Each row comes from the steps of one walk. Every step used is in the known rows, and no mark comes twice. Write the walk behind each row, first mark first.
In the rows, 128 means zero.
Known rows
j/d/w: [112 108 154 139 158 145 136 127 144 155 100 121 127 140 139 155 117 117
 135  86  79 141 137 128 117 127 138 107 143 208 109 157 170 165 135 118
 153 114 101 126 120 173]
p/n/t/r: [126 129 108 117 168 142 101 148 107 183 114 112 168 122 104 223 149 135
  95 118  87 136  93 152  90 146 115 149 166 127  96 152 104 135 140  92
 113 155 118  98  77 110]
k/r/u: [142 190 128  98 109 115 166 160 144 155 115 124 161 128 118 142 163 135
 116 136  91 128  94 121 110 131 113 131 180 127 106 137 128 112 131 112
 160 114 146  56  89 168]
q/k: [112 136 145 105 131 109 143 148 137 148 122 136 157 149 125 171 122 133
 126 108 121 117 114  83 123 103 139 141 127 156 105 125 152 121 143 132
 128 111 135  97 120 116]
t/n: [132 146 156 124 122 143 127 137 139 149 145 130 153 123 110 146 142 119
 140 130 130 141 117 121  97  99 148 153 133 175 107 139 138 163 125 110
 130 123 101  98 110 124]
c/q/k/r/t/n: [162 103  87 126 111 133 154 155 135 131  97 109 241 105  31 179 186 144
 178 129 223 165 173  85 129 110 192 142 149 112 131 120 123 155 106 109
 142 109 133  98 118  28]
t/r/g/n/s: [106 109 132 160 140 164 118 105 121 132 122 149 164 124 161 155 123 136
 152  96 161 122 110 120 124 101  46  91 168 128 143 111 136 118 162  86
 136 128 162 101 113 111]
r/g/n/t: [ 90 138 103 147 135 149  71 123 128 149 101 100 126 137 139  91 147 148
 145  81 130 132 120 139 118 115  86  86 179 145 160 105 133 108 183  65
 127 131 160 106  63 137]
w/d/c/q/k: [ 99 128 141 132 116  82 137 149 132 156 118 128 213 154 143 152 140 125
  91 144 107 152 122 128 150 112 164 179 108 136  98  87  78 117 150 126
 131  62 159 115 125  77]
q/w: [115 184 172 102 128 137 109 139 150 107 115 131 153 144 158 145 122 141
 141 158 140 116 112  92 127  97 139 147 153 180  97 116 167 112 135 114
 118 114 123 115 128 167]
z/c/q/w/d: [ 85 172 173 139 102 145 119 144 156  88  84 102 208 129 193 137 127 155
 148 198 160 140 141 111 142  99 160 177 160 163  95  82 123 118 122 122
 131  67  93 108 154 115]
d/j: [ 92 179 171 119 137 120 140 151 134 121 130 142 159 111 156 143 143 116
 138 134 113 111 113 130 119 107 154 153 160 147  84  89 140 120 140 100
 101 120 113 113 101 163]
n/t: [115 157 141 126 125 131  96 145 127 137 100  95 147 136 117 157 149 144
 121 121  96 129  98 126 100 118 134 149 146 153 124 105 136 133 144  95
 130 131 121 106  87 146]
z/c/d: [ 98 121 168 142 125 159 151 135 132 133 139 132 160 116 190 159 136 163
 122 144 113 104 139 135 108 106 147 114 182 185  89 112 144 125 107 123
 131 100  87 117 132 130]
t/n/g/r: [170 138 182 164 129 139 178 121 127 121 100 156 161 144  71 174 140 137
 159 164 175 129  95  89  64 112 134 142  98 139 110 151 102 155 138 141
 147  94 108  96 119 103]
j/d/c/q/u: [ 68 128 160 144 145 138 135 112 128 122 121 146 138 114 142 116 138 165
  75 127 103 120 159 180 109 101 160 142 173 185  59 129  95 161 130  87
 161  58 135 142 109 172]
p/n/s: [127 131 151 156 147 140 119 138 125 123  82 130 119 124 121 217 130  98
 130 146  92 156  73 121  80  81 108 179 148 173 116 150 117 140 164 122
 121 129 141  94  88 159]
q/c/z: [129 173 145  97 131 117 137 130 144 116 162 137 120  99 137 118 129 123
  90 121 131 106  87 165  81 119 134 172 157 153 110 104 172 164 150 106
 124 139 130 110  90 168]
p/n/t/r/u: [110 142  90 102 165 126 111 153 118 195 121 111 121 136 120 198 138 125
  84 107  58 138  86 153  81 136  93 140 179 124  93 179  87 111 147  91
 128 149 136  66  76 130]
s/n/t/r/u: [150 141  93 101 146 115 100 162 101 170 143  94 106 129 120 156 132 141
  89  63 100 124  92 148 102 134 108 127 166 138  85 165 122 106 131  93
 138 143 130  76  89  94]
g/n/t/r/u: [ 96 128  81 116 151 135  97 123 124 158 132 112 129 132 133 149 150 145
 106  79  96 128  95 163 117 148  78  90 186 124 116 154 113 104 125  76
 139 162 135  92  98 126]
t/r: [133 142 145 100 149 136 144 143 124 156 152 149 198 116 136 193 137 138
 105 128 111 115 107 127 112 143 115 127 149 134  84 113 138 135 115 117
 131 130 104 101 131 126]
r/g: [112 170 149 117 130 140 124 146 136 159 135 137 152 136 157 109 124 132
 137 120 115 122 123 105 108 101 100 117 153 155 126  97 144 118 178 107
 138  90 147  85  99 158]
r/t: [143 137 135 116 183 125 118 150 143 116 115 128 170 117 111 179 145 118
 122 153 127 150 116 109 104 124 151 134 151 156 129 100 142 124 130 106
 118 119 114 116 104 163]
k/r/t/n/g: [188 123 127 147 153 153 187 158 145 123  93 142 200 124  55 177 183 136
 172 188 228 153 113  87  89 141 150 143 143 119 140 130 126 175 109  88
 131 114 124  92  97  97]
g/n: [124 132 123 125 156 141 108 117 139 125 128 130 148 122 137 141 149 126
 133 109 115 141  97 145 121 127 114 106 172 171 114 126 139 126 138 103
 125 141 123 124 102 161]
l/q/c/d: [137 135 174 157 127 153 143 150 146  98 173 127 141 118 155 165 143 151
 132 140  70 109 114 181 103  92 144 101 189 128  94  72 150 134 101 129
 101 144 122 117 154 142]
z/c/q/g: [109 144 129 134 110 195 157 120 131  87 105 113 148 133 154 140 126 169
 142 169 191 104 144 135 113  90 136 117 155 172  67 103 123 143 133  95
 156  68  97 123 157 117]
j/d/c/q/l: [118  96 112 128 170 139 101 141 139 157 139 143 117 143 136 129 123 129
 129 124  84 124 166 187 118 126 162 108 127 182  62 132 108 136 146  95
 150  71 167 128 130 139]
q/k/r/t: [153 137 117 109 156 105 157 166 135 139  80 126 216 130  72 203 166 143
 134 138 170 135 127  76 132 131 162 139 157 106 138 110 148 115 119 112
 125 122 152  89  93  99]
n/s: [123 141 175 151 115 133 128 134 132 100  95 131 143 127 133 185 126 118
 141 141 113 137  85 105  96  81 111 167 133 170 127 107 144 140 148 117
 135 115 134 101 116 159]
d/c: [123 178 162 112 154 108 122 135 126 161 144 156 152 139 145 140 139 113
  78 147  77 116  98 160 110 118 141 142 127 161  84 103 113 124 143  86
 120  88 141 132  96 168]
k/r: [161 178 146 110 114 131 154 156 135 140  99 127 212 113 101 166 172 145
 126 145 115 128 100 118 118 140 135 141 167 126 108 107 143 137 124 113
 144 118 130  85  90 147]
j/d/c/z: [102 135 150 106 177  96 116 112 137 149 159 171 116 155 176  79 101 122
  68  84  78  94 117 189 105 131 161 148 149 190  90 135 165 138 155  90
 126 114 133 132  81 186]
p/n: [133 148 129 113 168 136 121 150 131 157 116 132 137 124 122 189 139 107
 108 138  80 150  88 137  88 117 128 154 162 169  95 155 115 133 156 122
 114 130 121  96  79 166]
t/r/g/n/p: [109 134  98 139 154 156 135 101 133 127 148 146 148 127 159 163 120 143
 140  77 153 100 100 125 113 125  46  68 164 119 131 127 124 126 154  65
 133 115 144 107 106 104]
n/g/r: [165 152 181 151 142 128 180 130 126 107  86 157 168 150  95 186 137 142
 143 167 145 117  79  83  74 130 115 127 113 132 107 119 103 125 155 155
 147  85 123 104 115 146]
k/q/c/z: [149 165 166 120 159 124 147 129 134 124 169 130  85 135 143 103 119 118
  88 129 134 126  92 152  87 121 139 153 153 164 107 104 162 163 143 126
 115 139 116 110 121 147]
n/t/r/u: [101 154 112  99 128 121 118 150 125 169 138 115 142 135 131 168 137 146
  96 100  79 118  99 137 100 138  97 127 162 120 104 138 117 112 131  93
 146 136 127  74 103 126]
g/n/s: [118 117 144 165 134 145 106 109 133  87  93 131 130 118 138 166 134 121
 151 115 131 144  84 130 111  90  95 128 157 170 142 124 142 132 147 101
 128 142 142 119 108 157]
p/n/g: [150 126 128 131 174 151 164 152 137 144 105 154 123 146 124 194 140 114
 135 164 129 144  68 108  68 128 107 145 142 168  96 155 104 151 169 120
 118 113 126  98  93 156]
j/d: [109 124 160 126 160 135 120 134 145 129 133 136 131 130 153 141 126 140
 126  93  72 119 145 149  97 124 142 124 162 183 105 137 154 142 140 112
 134 120 105 104 117 181]
r/u: [110 173 137  96 133 112 139 152 148 149 144 131 114 138 148 135 130 113
 113 121  71 132  93 122  96 110 109 129 158 163 103 141 128 112 145 121
 146 112 134  73 112 182]

Write each row's walk
[109 138 100 125 161 153  99 149 108 204 116 118 158 130 121 172 139 137
 107 102 104 126 114 137  94 131  86 123 173 118 121 135 103 120 179  77
 121 130 147  78  60 105] : p/n/t/r/g
[ 99 149 105 150 144 148 121 103 142 108 122 132 109 140 156 133 117 130
 157  87 141 113  93 116 101  97  62  82 166 147 148 123 129 125 179  67
 132 105 156 109  82 139] : r/g/n/p
[185 133 168 175 181 168 151 120 131  67  90 129 159 181  53 198 111 139
 158 184 183 126 102 111 105  79 168 113 125 111 109 124 134 103 107 132
 120 116 112 108 143 104] : l/q/g/r/t/n
[106 117  95 147 132 205 139  93 129  77 104 112 133 129 162 125 139 168
 149 142 209 114 140 162 129 100 118  85 181 173  80 115 123 134 131  77
 149  92 103 142 150 111] : z/c/q/g/n
[100 127 139 171 127 154 102 113 133 111 101 133 123 131 158 118 124 119
 163 104 150 136 105 116 115  77  61 106 164 158 161 112 142 119 184  92
 135 118 171 100  97 150] : r/g/n/s
[101 152 126 119 127 150 105 145 115 177 126 119 184 131 135 145 135 160
 116 101 124 106 126 117 110 128  87 110 155 109 128  91 132 117 162  78
 136 116 142  85  91 104] : n/t/r/g
[115 115 101 128 155 148  87 115 115 145 121 108 177 118 120 173 159 156
 116  86 126 126 102 161 123 156 102  98 175 125 116 124 130 129 119  74
 121 169 120 124  96 105] : g/n/t/r
[ 91 130 164 136 110 139 154 145 131 118 155 135 179 102 180 147 151 146
 146 128 112 108 134 137 127 101 166 133 183 166  81  92 141 110 125 118
 104 126 109 118 108 134] : c/d/j
[ 64 141 181 148 125 150 157 140 130 123 142 141 163 103 209 145 139 155
 142 142 126  85 151 144 119  93 173 128 192 168  68  91 142 114 109 104
 102 104  84 125 122 131] : z/c/d/j
[158 104 136 147 171 149 161 148 149 117 118 150 147 133  85 171 147 118
 163 178 209 154 116  89  75 116 145 142 118 160 136 131 130 170 122  93
 119 112 106 106 119 113] : r/t/n/g
[128  94 141 140 107 156 162 127 135 155 124 116 171 125 146 179 143 130
 137 128 100 147 114 110 129 117 138 101 152 211 111 129 159 144 122 138
 157 117 109 131 123 136] : c/d/w
[120 141 132 112 135 138 110 145 115 156 124 113 187 117 116 195 149 158
 103 113 109 115 107 136 106 144 117 132 149 124 105 106 131 132 121  91
 129 140 113 107 109 108] : n/t/r
[143 112 158 169 148 143 117 135 140  96  96 128 148 114  83 195 139 102
 161 157 177 167 121 102  87  76 149 176 122 163 158 126 137 159 125  97
 121 125 121 105 106 116] : r/t/n/s
[118 150 141 105 140 148 139 140 127 178 158 151 191 122 157 145 127 145
 121 111 128 109 128 108 115 125  86 101 155 124 110  97 141 117 154 106
 141 103 134  85 117 120] : t/r/g
[149 161 149 148 124 143 153  94 100  96 103 135 173 148 100 152 142 154
  96 178 153 110 117 163 116 100 147 126 109 139  67 103  67 101 160 114
 161  46 152 142 122 118] : d/c/q/g/r
[177 110 124 162 139 172 150 105 118  66  91 108 184 122  36 174 154 150
 163 180 235 152 149 118 100  88 172 130 119 139 115 137  94 129 131 124
 157  82 108 118 128  72] : c/q/g/r/t/n
[166 155 123 131 138 121 126 141 120  91 132 113  98 127 122 183 115 125
 126  88 123 121  69 121  84  96 124 141 139 173  91 149 137 142 144  99
 127 110 118 113  93 114] : s/n/p
[126 156 145 141 114 138 143 123 146 108 135 128 124 132 110 185 125 119
 150 125 139 128  94 108  76  88 128 155 121 165 117 153 131 182 129  85
 133 109 103 105 109 111] : t/n/p
[159 146 121 126 135 121  75 162 100 138 108  80 114 128  99 140 141 138
 116  80 117 137  93 138 101 114 148 147 153 165 104 133 141 126 149  98
 121 135 122 110  71 108] : s/n/t
[181 129 164 156 191 121 171 134 129  86  71 153 173 136  71 212 144 134
 141 186 173 135  93  78  72 137 136 126 119 123 133 112 104 117 146 143
 132  92 123 116 107 138] : n/g/r/t
[183 117 138 158 224 128 161 138 124 112  64 149 153 136  58 238 151 115
 133 192 153 154  79  98  54 137 133 141 136 126 127 154  75 115 161 138
 115 101 130 108  79 139] : p/n/g/r/t
[105 142 168 128 180 107 107 128 132 158 142 156 122 148 164 121 127 127
  81 106  57 105 142 194 102 122 152 129 146 180  86 130 125 134 140  78
 125  92 133 130 101 184] : j/d/c
[171 135 166 148 174 116 128 126 127 115  97 127 183 116  49 195 151 120
 138 157 159 152 123 109  83 111 174 147 123 132 137 140 110 126 119 135
 131 109 105 109  93 111] : g/r/t/n
[150 140 105 120 138 139  83 152  89 182 137  99 148 122 125 128 131 158
 116  63 145 113 120 126 112 126 101 114 161 125 106 120 136 108 163  78
 133 124 143  89  81  65] : s/n/t/r/g
[142 182 175 140 148 135 128 157 149 102 149 133 129 130 130 165 131 122
 128 144  75 113  91 176  94  98 135 122 168 113  93  70 149 143 116 109
  99 137 126 113 146 166] : l/q/c
[171 105 117 140 149 131 199 161 144 141  84 145 197 152  41 193 166 143
 177 162 252 138 127  50 106 127 155 144 123 110 141 139 133 163 113  99
 129 114 146  79 110  49] : q/k/r/t/n/g
[171 143 154 144 183 143 156 109 119  75  74 123 159 153  78 199 132 147
 116 190 183 120 103 102 105 110 143 130 130 131 121 123 122  92 139 127
 141  91 130 111 105 142] : q/g/r/t
[113 166 163 112 149  75 136 135 141 154 137 154 181 166 179 109 112 104
  51 157  89 136  54 150 131 138 153 208 122 152 109  96 133 124 155 120
 123 101 143 107  71 158] : w/d/c/z
[107 131 107 142 145 141  70 124 126 124  95  94 134 130 118 141 160 140
 132  92 114 140  96 154 112 128 117 114 175 158 138 122 132 127 143  79
 119 152 130 124  77 142] : g/n/t
[160 128 149 127 183 156 132 159 136 170 129 127  87 181 127 167 104 114
 142 166 114 145  96  91 117 123 133 117 119 179  86 126 140 121 138 148
 137 112 139  84 145 132] : k/q/l
[121 150 149 140 119 101 124 144 132 139 124 123 216 132 148 139 157 120
  88 172  83 166 109 165 133 127 158 173 124 146  97  74  69 132 145 112
 135  62 139 124 114 125] : w/d/c/q
[123 127 107 167 153 191  96 112 132  77  87  97 112 196 128 140 119 161
 152 123 142 109  75 156 139  98 111  75 175 128 108 103 153 106 132  73
 112 165 139 126 128 134] : l/q/g/n/t
[109 138 118 109 120 103 126 136 123 155 140 143 181 141 119 147 140 130
 107 118 122 125 140 131 131  99 160 134 115 153  77  97  98 123 146 105
 132  69 158 142 129  90] : d/c/q/k
[107 121 134 136 147 125 106 123 130 134 148 142 153 122 147 113 145 137
 107  98  74 121 170 201 109 116 167 117 148 181  78 114 100 144 144  84
 140  73 128 145 125 151] : j/d/c/q
[110 204 211 145 155 107 106 150 157 116 116 147 185 205 188 142 101 119
 109 205  75 125  74 134 161 102 159 166 138 132  84  73 131  80 117 115
  85  95 147 121 140 157] : l/q/w/d/c
[105 143 117 129 153 154 105 117 138 144 132 134 141 135 158  92 137 133
 145  93 135 130 115 128 125 112  82  81 180 157 140 114 139 108 176  90
 131 117 152 106  89 153] : r/g/n
[163 121 189 190 152 121 127 118 122  80  65 126 168 118  49 222 138 109
 156 165 173 157 112  94  73  72 155 172 107 132 162 137 114 136 128 133
 133 109 124 103  99 107] : g/r/t/n/s
[121 167 133 110 103 121 164 159 129 179 101 134 201 151 114 130 143 152
 145 108 160 106 133  65 139 109 109 121 156 109 133 101 150 107 167 114
 148  89 182  60  90  98] : q/k/r/g
[118 141 154 124 143 128 136 163 145 130 126 147 163 185 127 182  99 130
 151 110  95 108  95  84 133  86 144 110 138 127  88  95 171 106 123 147
 108 136 132 104 157 117] : l/q/k
[152 175 184 140 166 137 143 141 128 132 152 117  95 123 137 146 148 120
  98 150 112 137 114 155  85 113 134 131 150 156 103  97 119 162 131 111
 109 118 113 107 141 142] : k/q/c
